Each row was made from one small tree. The marks that hang from a mark follow it in brackets, in alphabetical order. Every link used is in the known rows. Write each row's tree.
In the rows, 128 means zero.
Known rows
beti(nenul(tibom)): [ 97  97 128  96 125 129 115 116 126 137 136 153 136 142 126 116 149 101
 115 151 132 119 130 135 127 100 113 108 139 115 127 148 131 119 120 112
 172 129 115 127 145  97 107 121 117 111]
pafis(bote(dapefi(vozak) gadus(fidaz lasi(gupe)))): [107 145 129 151 122 162 116 148 101 146 150 168  94  93 160 121 120 153
 142 124 113 111 124 127 108 162 119 144 117 146 108 141 104 139 137  78
 102 137 147 187 162 108  78 122 163 132]
pafis(bote(dapefi(fidaz vozak))): [107 129 122 132 132 144 121 131  90 175 149 155 125 114 148 142 126 148
 134 153 116 140 148 135 114 166 110 168 130 155 103 151 107 134 134 147
 112 123 133 169 129 115  96 120 144 138]
gupe(vozak): [133 131 109 131 118 113 106 107 116 130 121 125  98 137 122 124 121 131
 169 111 136 126 125 129 152 127 117 144 128 128 128 127 114 105 132 110
 142 120 128 124 162 131 122 134 130 152]
gupe(bote(dapefi(fidaz)) vozak(gadus(lasi))): [119 137 107 146 110 128 106  92  85 164 124 147  75 126 130 124 113 144
 170 111 148 125 104 104 160 124  93 170 125 133 121 136  86  77 141  84
 138 110 124 111 185 140 100 141 153 191]
gotos(lasi(gupe) vozak(gadus)): [140  92 127 122 147 129 197 131  95 114 112 148 182 129 127 125  92 157
 108  89 105  99 126 130 123  85 119  87 167 169 154 140 162 120 123 112
 151 148  98 112 178 128  61 149 129 121]
vozak(betoti gadus(bote fidaz)): [129 124 149  95 116 117 143 135  80 130  68 146 112 119 114  99 143 163
 109  95 106 121 101 128  83 146 124 139 116 100  75 105  92 126 142  82
  96 139 105  97 177 129  92 145 167 132]
zotut(lasi(beti(nenul) gupe) vozak(betoti)): [ 84 144 122 141 102 159 186 100  86 111 167 140 154 149  95 102 113 121
 105 112 136 112  93 135  97 103  99 172 133 140 163  87 209 101 118 105
 146 128 136  84 165 115  39 108 132 147]
gotos(lasi(gupe)): [127 111 129 121 135 132 172 141 116 118 118 145 156 131 126 131  98 137
 120 104 115  96 125 124 117  89 120 111 147 166 140 145 164 124 116 113
 142 139 120 120 146 121  83 127 122 115]
lasi(beti buzoz gupe): [ 90  99 109  63 147 136 163 127 129  31 128 145 166 130 119 109  83 116
 155  96 128  72 102 121 110  84 100 142  93 166 104 125 201 111 114  80
 140 109 122 151 117  88  86 113  99 115]
fidaz(gotos(lasi(buzoz(nenul) gupe) vozak(gadus(bote)))): [112 106 125 112 150 107 166 132 121 109 104 146 177 116 131 141  94 166
 142 106 109  84 127 103 139  75  98  90 136 152 142 157 149 113 125  96
 129 149 118 128 198 109  74 144 134 102]
buzoz(lasi(dapefi(fidaz vozak(betoti)) gupe) nenul): [ 69 116 114  80 143 148 162  99 136 171 112 168  96 144  75 112 103 124
 150 151  92  95 165 140  66 116  67 153  88 117  89 158 158 109 123 122
 115 117 108 128 107  77 112 122  82 134]
vozak(betoti gadus(bote fidaz(gupe zizo) lasi)): [112 161 146 113 103  95 181 151  83 130  58 150 107 124 114  98 142 164
  98  84  98  96  97 107  73 145 109 152 101  66  83 106  93 128 141  44
  73 137 123 101 204 118  76 131 165 110]
gupe(lasi(beti(nenul(tibom)) buzoz)): [ 89 102 132  92 133 121 118 130 131 114 129 141 137 136 111 109 108 103
 130 117 147  80 116 109 154  71  99 145 116 147 116 137 138  93 116  78
 168 127 124 130 141 127  98 114 109 147]
bote(dapefi(fidaz vozak) gotos zotut): [ 73 134 156 123 121 169  68  99  67 134 194 164 143 120 141 159 124 138
 135 172 105 146 121 110 120 128  94 123 100 194 123 144 117 106 145 173
 102 164 133 173 156  92  89 131 191 122]
dapefi(fidaz(gotos) vozak(betoti gadus(lasi(beti gupe)))): [ 72 121 131  98 115 110 159 125  79 155 118 159 169 181  73 120 118 150
  99 111 103 109 159 134  96 142  66 166 100 119 100 122 127 122 127 123
  96 100 131 122 203 102  85 126 109 100]
zotut(fidaz(gupe(bote lasi(gotos(vozak(betoti)))) zizo)): [ 93 135 106 131 109  99 185 117 106 140 140 122 162 141 122 146 114 127
 107 101 127 107 100  52 113  85  80 185 126  95 130 141 115  87 131  84
 133 136 152 101 176 144  76 104 142 156]
bote(dapefi gadus gotos zotut(fidaz(gupe) lasi(beti))): [ 65 132 173 186 114 201 110  89  74  91 227 165 148  85 172 148 111 137
 117 146 117 140  33  65  97  86 100 126 109 179 146 107 123  85 150  93
 113 217 167 173 185  88  25 121 230 167]
buzoz(lasi(dapefi gupe) nenul): [ 91 120 115  93 148 150 154 106 158 150 110 157  78 122 101 113 102 125
 162 145 102  89 141 133  77 103  89 133  93 118  95 157 162 111 122 106
 122 130 109 133 105  82 120 125  92 139]
gadus(bote fidaz(gotos) lasi(buzoz gupe)): [ 89 181 131 103 106 133 125 162 144  88  71 155  64  92 131 124 121 146
 170  85 135  61 137  88 143 128 103 109  70 119 119 136 132 144 118  25
  86 101 158 138 210 109  83 115 158  81]
lasi(dapefi(vozak) gupe): [ 86 112  96  81 116 142 154 122 110  60 141 145 155 167 113 118  97 119
 130 113 115  90 132 136 104 122  91 143 110 156 104 146 196 121 115 105
 129 124 118 137 139  97 100 111 104 108]
betoti(vozak(gadus(bote(dapefi)))): [130 136 128 138 133 135 120 130 103 112 104 153  95 111 120 106 144 155
 169 119 141 128 104 120 122 120 125 120 129 109 122 117  98 129 144 125
 110 154 125 154 121 131 102 145 154 139]
gupe(lasi(buzoz(nenul) dapefi gotos) vozak): [100 113 103  97 141 114  64 116 128  96 119 136  82 127 102 116  75 110
 179 106 151  65 114 103 172  79  83 175 101 157  94 163 148  64 119  52
 151 124 119 136 186 128 109 119 104 186]
lasi(beti gotos(vozak(gadus))): [112  95 107  85 148 131 128 134 109  75 123 141 141 141 112 119  94 134
 114  88 127  93 118 127 129  89 121 125 111 156 106 113 153 112 123  93
 145 100 116 138 215 106  85 134 115 142]
bote(gotos(lasi)): [125 122 144 139 137 141 109 132 105 121 140 137 142 114 138 144 117 139
 122 123 116 117 120 116 130  99 127  74 131 183 130 152 128 121 132 137
 124 151 114 131 158 120  94 135 150 130]
gadus(bote(gotos zotut) fidaz lasi(dapefi)): [ 85 188 147 107  96 162  80 149 114  80  94 160  33  91 150 127 138 145
 146 112 135  88 128  91 140 147 116  91  65 139 108 117 101 141 130  48
  77 127 147 139 217 112  80 121 199 113]
gupe(bote(zotut) lasi(beti buzoz dapefi gotos)): [ 76 102 105  61 134 136  76 123 113  67 142 134 125 123 124 124  65 112
 146  98 164  58  91  69 171  50  83 179  87 185  98 146 151  61 123  44
 158 111 130 108 172 136  83 114 121 177]
vozak(gadus(bote lasi(buzoz gupe))): [127 139 135 115 136 119 142 139 102 104  89 156 101  91 123  95 119 142
 126  94 131 100 113 134 115 133 115 128 105 107  99 117 146 133 124  64
 104 125 124 127 156 115  94 126 155 118]
pafis(bote(gadus)): [131 120 127 142 139 137 115 140 111 142 140 143 119  92 161 125 122 148
 130 123 125 133 122 131 112 152 131 137 131 135 110 136 100 138 138  99
 120 139 135 163 131 120 100 127 150 140]
bote(gadus gotos(vozak(betoti)) zotut): [109 108 165 131 137 156  76 107  84  83 171 150 170  93 154 130 113 150
 121 121 102 134  86 106 113 102 123  66 108 163 140 123 105 106 161 107
 120 188 125 151 167 102  74 160 194 124]
vozak(betoti gadus(fidaz(gupe) lasi)): [122 137 159 118 114 126 162 149  96 129  84 145 117 134 108  98 136 154
  90  90  95  98  94 120  71 144 117 150 112  90  87 107 104 121 139  62
  83 134 117 103 197 123  78 144 138 122]
bote(dapefi(vozak) zotut): [ 96 136 140 121 123 150 102 110  87 133 179 157 141 119 141 134 123 141
 137 165 109 133 112 125 125 129 113 151 121 155 131 123 127 112 138 148
 116 163 145 159 136 104 102 130 174 121]
gupe(bote(dapefi gotos zotut) lasi(beti buzoz(nenul))): [ 81 120 135 107 133 153  73 106 108 123 164 143 110  92 142 132  85 127
 178 133 140  86  84  63 162  54  89 149  90 194 105 156 110  52 143  84
 139 143 124 138 136 134  92 130 164 189]
dapefi(fidaz(gupe(lasi(buzoz(nenul) gotos))) vozak(gadus)): [ 79 114 129 107 122 125 151 114  84 177 136 150 140 157  74 131 110 120
 104 128 105 115 168 113 110 128  61 187 110 132 102 144 134 101 119 113
 114 113 121 142 159 115  97 111 113 122]
pafis(bote(gotos(lasi(gupe)))): [131 119 129 126 142 140 113 146  99 136 137 141 130  95 160 142 112 152
 135 116 114 117 130 125 109 131 128 112 128 181 100 162 126 134 134 127
 115 133 117 152 149 117  78 127 148 128]
nenul(tibom): [111 101 115 115 132 144 141 126 135 121 126 143 147 134 130 117 146 114
 114 140 120 133 109 137 132 114 122 119 120 116 125 139 115 134 117 119
 157 116 133 105 143 112 122 122 113 116]
pafis(bote(gotos)): [131 127 129 130 139 139  91 140 105 141 141 133 117  93 160 141 127 147
 139 127 120 133 132 127 114 150 131 121 118 163  94 154 108 136 139 134
 109 128 121 155 140 121 100 127 150 135]
pafis(bote(dapefi zotut(fidaz))): [115 128 135 129 137 151 107 128  95 146 163 152 122  83 175 145 127 154
 138 153 125 140 105 113 108 148 122 170 128 149 107 133 104 126 138 134
 111 153 149 166 139 117  79 122 177 152]
zotut(lasi(beti dapefi(fidaz(gotos))) vozak(betoti)): [ 64 148 117 151 104 161 187  98  88  99 160 137 165 166 101 122 113 134
  91 131 142 120  92 121 117 120  83 185 123 145 166  85 181 105 117 115
 127 131 146  77 189 119  47 108 126 166]
gupe(lasi(dapefi)): [110 123 131 125 117 127 117 135 130 120 125 125 120 145 122 126 107 120
 121 115 143  97 118 107 147 103 108 150 123 145 117 143 130 103 123  97
 140 144 125 118 149 151 120 120 122 157]
pafis(bote(dapefi gotos(lasi(beti) vozak(gadus)))): [124 112 134 139 150 151 124 137  80 136 146 156 142  93 173 142 110 169
 130 127 106 120 110 123 117 125 128 107 140 194 106 155 109 124 141 132
 120 154 111 166 170 112  58 141 168 153]

Write each row's tree
[ 79  85 116  63 149 134 175 132 111  40 122 164 178 146 127 117  76 121
 123 111 129  50 109 117 118  58  92 115 135 190 122 145 207 104 106  72
 161 143 105 142 149  84  48 114  99 124] -> gotos(lasi(beti(nenul) buzoz dapefi gupe))
[ 46 100  86  46 131 110 149 127  76  57 123 160 167 198  86 117  88 127
  88 109 121  76 124 125  94 105  66 185  86 149  67 119 170 106 116  88
 119 100 114 139 222  73  76 103  91 138] -> lasi(beti dapefi(fidaz(zizo) vozak(betoti gadus)) gotos)
[ 78 143 108 144 112 138 143 112 108 109 144 132 128 155 111 142  97 110
 110 123 143 110 115  98 124 108  85 181 120 148 132 135 185 103 118  94
 128 124 137 108 199 107  75  96 110 147] -> zotut(lasi(dapefi(fidaz(gupe(vozak) zizo)) gotos))
[135 120 125 112 115 110 117 112  91 130  96 132 100 142 109 106 127 152
 150  93 119 120 102 132 116 135 114 157 125 115  95 112  96  99 141  88
 123 129 109 106 196 131 101 147 138 158] -> gupe(vozak(betoti gadus(fidaz)))
[110 155 126 103 148 121 106 152 114  92  80 163 100  78 116 104 110 131
 130  98 134  80 137 121 149 124 119 114  88 110 115 136 144 136 124  53
 109  95 147 122 174 114  83 128 143 113] -> gadus(bote lasi(buzoz gotos(vozak(betoti))))
[103 126 131 122 107 122 158 107  96 150 107 139 120 149 114 146 127 129
 125 116 120 138 138 101 115 135  86 163 118 118 123 132 107 108 128 109
 121 118 127 128 161 119  97 123 139 127] -> dapefi(fidaz(gupe(vozak(gadus(bote)))))
[ 77 149 166 154 105 167  91 115  86  86 189 158 129  93 185 155 121 151
 141 141  96 120  51  63  97  99 109  99  97 169 135 133  91  99 160  77
  93 220 143 197 193  78  68 132 231 120] -> bote(dapefi gadus(fidaz(gupe zizo)) gotos zotut)
[ 60 152 105 122 103  56 192 137 127 103 132 114 199 172 130 158 100 139
 124 109 108  63 105  49 126  71  58 173 107 109 132 168 141  91 127  64
 106 164 149 135 201 104  92  96 119  82] -> fidaz(gotos gupe(lasi(buzoz dapefi(vozak))) zizo)
[105 128 140 149 107 146 142 131 132 110 135 135 133 127 145 141 122 145
 129 104 111 111 107  85 122 113 113 102 122 126 152 127  95 120 138  59
 121 159 142 154 194 114  91 137 157 112] -> bote(gadus(fidaz(gotos(vozak) gupe)))
[ 72  91 107  34 136 134 131 107 114  46 145 153 158 126 126 110  82 106
 166 106 144  64 105  99 120  58  84 144  99 171 108 136 197  82 122  62
 164 108 113 142 121  84  65 114 113 120] -> lasi(beti(nenul) buzoz gupe(bote(zotut)))
[ 98 133 149 166 113 163 111 128 123 116 154 156 118 112 163 141 124 153
 144 133 118 117  79  94 124 115 120 111 125 146 143 132  89 116 143  76
 116 183 147 179 185 104  99 138 182 138] -> bote(dapefi gadus(fidaz(gotos)))
[118 118 138 141 143 154 104 127  82 152 149 152 132  96 168 152 122 159
 133 141 112 143 125 121 113 150 117 122 129 179 103 161 100 126 146 148
 110 144 112 172 157 114  79 139 167 149] -> pafis(bote(dapefi(fidaz) gotos(vozak(gadus))))
[ 76 151 143 174 121 141 143 132 105 123 152 174 129 121 145 138 109 131
 107 133 117 106  88  89 106 114  93 147 110 118 143 141 115 112 138  62
 105 162 159 186 184  85  83 117 163 129] -> bote(dapefi(fidaz(gupe zizo)) gadus(lasi(gotos)))
[ 94 117 125 116 129 129 141 126  84  97 141 148 163 143 128 142 103 139
 114 116 110 101 123 114 108  98  92  96 121 187 115 157 157 116 125 126
 117 153 104 138 177  98  78 119 141 119] -> bote(gotos(lasi(dapefi(fidaz(zizo) vozak(gadus)) gupe)))
[ 60  78 104  49 139 155 129 105 109  42 154 166 166 125 136 113  91 101
 164 115 133  67  82 100 122  47  81 120  96 186  99 162 187  80 121  66
 174 114 107 147 133  69  58 115 116 128] -> lasi(beti(nenul(tibom)) buzoz gupe(bote(dapefi gotos)))
[118 119 160 102 130 132 129 134  63 114  84 162 128  99 129 108 131 169
 115 105  98 110  80 119  86 125 119 118 117 140  75 125  98 114 145  84
  94 165  99 114 182 114  66 149 186 139] -> vozak(betoti gadus(bote(dapefi gotos(lasi(buzoz))) fidaz))
[ 62 138  83 123 127 131 179 107 110  81 168 136 155 121 112 129  81 105
 129 100 164  88  87  68 117  67  70 203 108 144 128 119 213  93 109  70
 141 108 161 105 180 106  45  72 118 168] -> zotut(fidaz(zizo) lasi(beti buzoz gotos gupe(bote)))
[ 87 113 114 106 143 112 179 125 104  86 115 151 174 144 129 141  90 130
 119 129 125  81 117  99 135  86  81 141 140 165 141 154 162 105 114  89
 138 150 119 128 152 102  69 113 108 132] -> gotos(lasi(buzoz dapefi(fidaz(gupe(vozak) zizo))))
[ 85 159 109 137 100  59 202 136 133 119 126 110 190 166 143 166 122 149
 124 113  99  95 104  58 105  89  83 151 115  89 142 153 124 110 135  90
  98 156 150 136 200  98 102 107 132  68] -> fidaz(gotos gupe zizo)
[116 129 139 125 126 144  92 141 112 133 145 143 110  87 172 138 124 161
 143 125 123 125 116 107 113 147 125 138 115 144 114 127  88 134 142  86
 106 150 146 169 173 112  86 130 173 122] -> pafis(bote(gadus(fidaz(gotos)) zotut))
[ 55  92  82  36 160 137 110 130 107   4 144 157 161 150 101 109  71 107
 125 116 136  52 118 128 137  88  82 160  81 183  80 133 208 105 105  68
 138  98 124 156 174  71  78 101  80 136] -> lasi(beti buzoz dapefi(vozak) gotos)
[115 107 133 143 146 153 115 134  90 124 146 155 146  96 168 144 107 156
 120 123 116 124 128 117 120 131 116  93 136 183 122 158 106 130 140 108
 124 154 117 166 164 111  63 136 157 145] -> pafis(bote(gadus gotos(lasi(dapefi(fidaz)) vozak)))
[ 56 137 106 109  99  77 208 118  75 179 125 141 213 195  91 157 114 148
 100 124  90 106 158  78 103 107  46 179 121 117 133 158 113 101 133 121
 107 117 139 104 187 108  76 111 110  87] -> dapefi(fidaz(gotos(lasi) gupe(bote) zizo) vozak(betoti))
[ 97 163 138 109 148 141  83 143 103  86 112 178  92  58 144 118 106 138
 144 123 134  85 114 109 156 116 118 119  85 133 126 133 143 125 130  60
 105 125 159 150 180 101  72 130 182 114] -> gadus(bote(dapefi zotut) lasi(buzoz gotos(vozak)))
[ 94 101 117  87 144 151 127 107 101  70 143 150 178 107 134 132  85 123
 162 112 120  94  97  96 118  85  88 129 104 183 114 175 177  89 136 101
 136 125 108 130 109 103  77 134 127 130] -> lasi(buzoz gupe(bote(dapefi(fidaz) gotos(vozak(betoti)))))
[100 124 106 121 131 145 110 123 121  91 138 146 114 110 136 113  96 122
 137 105 152  91 101  96 151  98 105 133 106 139 126 134 125 100 132  44
 140 109 139 122 152 122  97 126 129 161] -> gupe(bote(gadus(lasi(beti buzoz dapefi gotos))))
[126 136 128 133 125 135 116 138 124 109 107 138  96 132 114 116 145 157
 171 111 141 114 112 109 124 116 121 117 127 115 127 117  95 130 141 119
 104 145 125 151 158 133 105 145 132 127] -> betoti(vozak(gadus(fidaz(gotos))))
[132 129 116 127 111 111 107 112 109 132 109 125  85 139 122 124 125 151
 167  96 133 119 115 119 144 129 111 143 125 126 114 118  97 103 133  88
 127 129 120 123 215 129 111 139 144 150] -> gupe(vozak(gadus(fidaz(gotos))))
[ 95 146 139 131 100 129 126 118 110 100 149 139 116 117 153 134 122 143
 141 115 115 114  89  78 111 113 106 138 107 117 146 105  95 108 144  52
 113 176 151 161 187 100  89 124 185 113] -> bote(gadus(fidaz(gupe(vozak) zizo)) zotut)
[ 95 146 118 167 110 140 198 110 104 132 173 129 168 130 129 158 129 146
 101 123 129 122  96  78 126 101  85 160 144 117 190 113 133 107 112 111
 127 157 176 105 202 135  48 109 169 143] -> zotut(fidaz(gotos(lasi) gupe) vozak)
[ 98 141 102 123 122 122 137 102 101 128 164 129 151 106 144 145 113 141
 142 130 151 116 100  73 156  89  90 161 128 136 165 126 123  92 129 103
 138 134 154  93 156 139  83 116 165 152] -> gupe(bote(zotut(fidaz(gotos(lasi(buzoz)) zizo) vozak)))
[ 81 143 106 150 141 121 165 109 106 111 162 134 173 111 112 133 102 115
 106 126 149 112 101  84 124  92  85 182 132 122 147 123 188 108 119 102
 131 136 157  99 178 117  55  91 126 163] -> zotut(fidaz(zizo) lasi(buzoz gotos(vozak(betoti))))
[ 98 121 134 118 110 125 158 108 103 147 114 135 141 163 107 147 124 125
 121 122 113 134 135 101 106 131  86 169 119 120 125 137 113 103 132 119
 123 116 128 123 152 118  97 127 119 126] -> dapefi(fidaz(gupe(vozak(betoti))))
